Known rows, with every way that one mark hangs from another:
k_640[k_321[k_381[k_955[k_175 k_182[k_683] k_626]]]]: [-1.07 -1.19  8.03  2.05  0.53 -5.20  1.58  1.31 -0.86  2.19 -1.75 -0.83
  4.13  0.70  1.66 -3.89 -4.16  2.94  0.05  0.43]
k_175[k_955[k_182 k_626]]: [-0.66 -1.15  4.57  0.81 -0.13 -2.67 -2.13  0.17 -0.99  4.05 -0.70 -0.16
  0.36  1.16  0.46 -3.06 -1.30  2.42 -0.37  0.79]
k_956[k_321[k_381]]: [ 1.38  0.84 -1.19 -0.78  0.31  0.19  1.86  0.28  0.68  1.04  1.64 -1.12
  1.54 -1.72 -0.59  1.79 -0.76  2.14 -0.60 -1.78]
k_683[k_182[k_955[k_626]]]: [ 0.23 -0.98 -0.59  0.18  2.19 -1.60  0.31 -0.10  2.03 -1.04 -0.98  0.79
 -1.07 -0.06  3.85 -2.68 -1.08  1.22  0.14  0.52]
k_683[k_182[k_955[k_175 k_626]]]: [-1.32 -2.19  0.50  1.22  2.04 -1.42 -0.87  0.13  2.34 -0.65 -1.36  1.22
 -0.73  0.78  3.64 -3.46 -1.18  1.06  0.88  1.08]
k_175[k_955]: [ 0.25 -0.87  0.86  0.23 -0.49 -0.98 -0.60  0.33  0.01  3.31  0.15 -0.47
 -0.55  0.18 -0.88 -0.22 -0.06  1.06 -0.66  0.05]
k_321[k_381[k_955[k_175 k_626[k_683[k_182]]]] k_640]: [-0.73  0.13  3.03  1.19  1.92 -2.93  4.78  1.85  1.68 -1.58 -0.04  0.72
  4.27  0.24  1.00 -3.02 -2.59 -0.29  0.78  0.10]
k_626[k_321[k_381 k_640] k_683 k_955[k_182]]: [-1.54  3.01 -0.21 -1.39 -0.51 -1.07  3.11  0.09  1.53  0.70 -1.81  0.84
  3.11  0.83  0.10 -2.56 -1.46 -2.46  0.77  0.91]
k_321[k_381[k_955[k_175 k_182 k_626]]]: [-2.11 -0.22  8.48  1.50  0.27 -3.32  0.80  1.52  1.06  2.45 -0.56 -0.24
  2.75  0.55  1.40 -3.39 -2.85  2.43  0.34  1.19]
k_626[k_321 k_955[k_175 k_182]]: [-3.99  0.00  1.48  0.01 -1.67  0.31 -1.85 -0.48  1.15  2.40 -2.97  1.04
 -0.21  2.26  0.91 -3.03 -0.54 -0.48  1.67  2.42]
k_626[k_321[k_640] k_683[k_182[k_955]]]: [-0.41  1.95 -4.66 -1.31  1.53  0.39  2.44 -0.03  1.89 -4.15 -2.16  1.59
  0.11  0.35  3.48 -1.81 -0.65 -3.43  0.98  0.71]
k_955[k_175 k_626[k_321 k_683]]: [-2.31 -2.67 -0.03  0.30  1.92 -0.31  0.05  1.10 -0.74 -1.56 -2.14  1.48
  3.08  2.51 -0.79 -3.74 -1.02 -0.36  1.55  0.08]
k_626[k_683]: [-0.09 -0.35 -0.15  0.23  1.24 -0.61  0.22  0.16 -0.72 -1.25 -0.81  0.76
  1.33  0.41 -0.14 -1.20 -0.04 -1.89  0.38 -0.52]
k_626[k_321]: [-1.04  0.43 -2.12 -1.21 -0.38  1.09  0.43  0.15 -0.01 -0.81 -1.22  0.21
  0.19  0.62  0.15 -0.07  0.03  0.00  0.52  0.27]
k_683[k_182[k_955]]: [-0.14  0.59 -1.58 -0.01  1.13 -0.67 -0.17 -0.62  2.36 -1.11 -1.33  0.77
 -2.28 -0.63  4.30 -1.01 -0.22 -0.40  0.22  0.79]
k_955[k_175 k_182[k_683] k_626[k_321[k_381 k_640]]]: [-3.02  0.44  3.76  1.06  0.64 -2.67  0.28  0.15 -0.29  0.19 -2.01  0.23
  4.53  1.64  2.04 -3.87 -2.92  0.85  1.31  1.42]
k_182[k_683 k_955[k_175 k_626]]: [-1.09 -3.62  3.33  2.31  2.73 -3.00 -1.69  0.35  0.93  0.26 -1.65  0.19
  0.86  1.28  3.25 -4.40 -2.13  0.87  0.64  1.07]
k_683[k_182[k_955[k_175 k_626[k_321[k_640]]]]]: [-1.56 -0.35 -2.44 -0.26  1.18  0.22  1.46  0.55  2.68 -2.40 -1.39  1.26
  0.27  1.37  3.03 -2.97 -1.60  0.08  1.33  1.57]
k_956[k_321[k_381[k_955] k_640]]: [ 2.55  2.49  1.03 -1.05 -0.52 -0.21  5.73  1.69  1.59  0.33  3.08 -2.04
  2.31 -2.11 -0.92  2.12 -2.09  1.33 -1.02 -1.11]
k_381[k_321[k_640] k_955[k_175 k_182[k_683]]]: [-1.22  1.98  7.75  0.92 -1.52 -2.65  0.13  0.53 -1.10 -0.47 -0.94 -0.94
  3.00  0.91  2.34 -1.73 -3.06 -1.11  0.92  2.48]

Rows:
[-1.98 -2.41  0.43  1.67  2.44 -1.49 -0.57  0.07 -0.39 -1.90 -1.82  1.99
  1.98  1.62  1.33 -3.74 -0.67 -0.48  1.60  0.02] | k_955[k_175 k_626[k_683[k_182]]]
[ 0.06 -0.16 -2.06 -1.14  1.47  0.03  3.19  1.11 -0.72 -3.01 -0.60  0.79
  3.51  1.56 -1.24 -2.34 -1.27 -1.31  0.67 -0.36] | k_955[k_626[k_321[k_640] k_683]]
[-1.58  0.63  1.97  0.13  0.50 -1.81 -0.09 -0.40 -1.70 -1.35 -2.16  0.04
  2.62  1.77  2.35 -3.48 -2.22  0.00  0.97  1.34] | k_955[k_182[k_683] k_626[k_321[k_640]]]
[-0.50 -2.31 -0.47 -0.53  1.49 -1.44  0.62  1.21 -1.06  1.27 -1.68  0.51
  2.22  1.71 -1.43 -3.18 -0.94  0.78  0.11 -0.42] | k_175[k_955[k_626[k_321 k_683]]]
[-2.63  0.45 -3.93 -0.33 -0.02  0.69  2.19 -0.19  1.78 -1.60 -2.45  2.06
  1.28  1.97  0.38 -2.68 -0.26 -3.24  2.13  1.33] | k_626[k_321[k_640] k_683[k_182] k_955[k_175]]
[-1.40  0.31  7.16  1.87 -0.61 -4.27  1.08  0.81 -0.55  2.15 -2.10 -0.83
  3.00  0.11  2.07 -2.29 -3.32  1.23  0.12  0.72] | k_640[k_321[k_381[k_955[k_175 k_182[k_683]]]]]
[-3.58  0.60  1.81  0.83 -1.28 -1.00 -0.94 -0.82  0.42  1.21 -3.01  0.57
  1.17  2.44  1.95 -3.69 -1.52 -1.89  1.84  2.81] | k_626[k_321[k_640] k_955[k_175 k_182[k_683]]]
[ 0.35 -0.18  3.29  0.31 -0.84 -1.79  4.00  2.16  1.12  1.84  0.28 -0.93
  2.56 -0.55 -1.31  0.07 -2.32  1.91 -0.47 -0.49] | k_640[k_321[k_381[k_955[k_175]]]]
[-4.33  0.15  2.97  0.97 -0.48 -2.52 -1.23 -0.76  1.28  3.16 -3.75  0.48
  2.02  1.51  2.52 -3.80 -1.69  0.04  1.55  2.07] | k_626[k_321[k_381] k_955[k_175 k_182[k_683]]]
[-1.13 -1.98  5.48  1.98  0.87 -4.37 -3.04 -0.45 -2.00  3.77 -1.90 -0.42
  0.98  1.34  2.12 -4.26 -1.89  2.08 -0.12  0.97] | k_175[k_955[k_182[k_683] k_626]]
[-3.12  2.23  5.69  0.94 -0.73 -2.48  1.67  0.83  0.64  0.28 -2.05 -0.50
  3.33  0.79  2.90 -2.47 -3.00 -0.53  1.13  2.13] | k_626[k_321[k_381[k_955[k_175 k_182[k_683]]] k_640]]
[-2.90 -1.07 -1.24  0.30  2.43 -1.38  1.41  0.56  0.74 -1.73 -2.67  1.93
  3.77  1.19  1.27 -3.42 -1.27  0.44  1.70 -0.23] | k_955[k_175 k_626[k_321[k_381] k_683[k_182]]]
[-1.17  0.83  3.22  0.24  0.31 -3.84  0.86  0.37 -0.56  2.99 -1.45 -0.72
  3.64  0.95  1.49 -3.36 -2.84  1.99 -0.10  0.90] | k_175[k_955[k_182[k_683] k_626[k_321[k_381 k_640]]]]
[-0.78  2.85  6.65 -0.25 -2.42 -0.95  1.12  1.13 -0.08 -0.21  0.25 -0.68
  2.42  0.69  0.60 -0.54 -2.46 -0.81  0.67  2.26] | k_381[k_321[k_640] k_955[k_175 k_182]]
[ 0.53  1.66  3.86 -0.66 -1.81 -0.22  3.14  1.86  0.58 -0.85  1.42 -1.04
  2.65  0.23 -1.04  0.60 -2.06 -0.54  0.29  1.26] | k_381[k_321[k_640] k_955[k_175]]
[-1.18 -1.63 -2.22 -0.37  1.78 -1.54  0.48  0.36 -0.66  0.17 -2.64  1.33
  1.32  1.44  0.73 -3.32 -0.61  0.70  0.66 -0.18] | k_175[k_955[k_626[k_321 k_683[k_182]]]]
[-1.42 -2.07  2.45  2.09  1.67 -2.04 -2.21 -0.18  1.23  0.25 -1.94  0.21
 -0.31  0.74  3.70 -2.81 -1.23 -0.78  0.71  1.35] | k_182[k_683 k_955[k_175]]
[ 1.56  0.66  3.52 -0.05  1.76 -2.87  6.15  2.47  1.02 -0.93  1.31 -0.53
  4.88 -0.36 -0.95 -2.05 -2.79 -0.06 -0.56 -0.79] | k_321[k_381[k_955[k_626[k_683]]] k_640]
[-2.88  0.35  1.22  0.10 -0.55 -1.64 -1.66 -1.35 -0.18  1.66 -3.84  0.35
  0.04  1.60  2.67 -3.36 -1.00 -0.71  1.15  2.05] | k_626[k_321 k_955[k_182[k_683]]]
[-1.61  2.58  6.71  0.95 -1.36 -1.87  2.22  1.28  1.64  1.49  0.35 -0.43
  2.41 -0.05  1.21 -1.20 -2.44 -0.27  0.39  1.64] | k_321[k_381[k_955[k_175 k_182]] k_640]
[-3.98  0.57  1.81  0.04 -0.15 -1.36  0.00  0.03  1.53  2.15 -3.44  1.53
  2.70  1.70  0.67 -3.85 -1.17 -1.54  1.65  1.30] | k_626[k_321[k_381] k_683 k_955[k_175 k_182]]
[ 2.17  1.23  0.16 -0.44  2.07 -1.86  6.29  1.54  0.89 -2.10  1.54 -0.50
  3.88 -1.37  0.57 -0.83 -2.65  1.03 -0.20 -1.70] | k_956[k_321[k_381[k_955[k_626[k_683[k_182]]]] k_640]]
[ 2.11  2.71  2.56 -1.71 -1.64 -0.44  4.33  1.63  0.30 -1.32  1.81 -1.52
  2.28 -0.67 -0.95  1.35 -1.94 -0.47 -0.54  0.66] | k_381[k_321[k_640] k_955]
[-0.71 -3.22  2.12  1.30  3.05 -1.82 -0.43  1.13  1.20 -0.74 -1.23  1.20
  1.53  1.53  1.41 -4.47 -1.56 -0.79  0.75  0.32] | k_182[k_955[k_175 k_626[k_683]]]
[-1.30  0.06 -0.13 -0.49  0.42 -0.20  3.23  1.50  1.44 -0.21  0.36  0.15
  4.10  1.02 -1.31 -1.52 -1.95  1.42  0.70  0.27] | k_955[k_175 k_626[k_321[k_381 k_640]]]
[ 0.04  1.04  5.85  0.60 -0.22 -1.65  3.02  1.72  0.94  1.51  1.95 -1.24
  3.54 -0.18  0.19 -1.48 -3.43  2.58  0.05  0.17] | k_956[k_321[k_381[k_955[k_175 k_182 k_626]] k_640]]
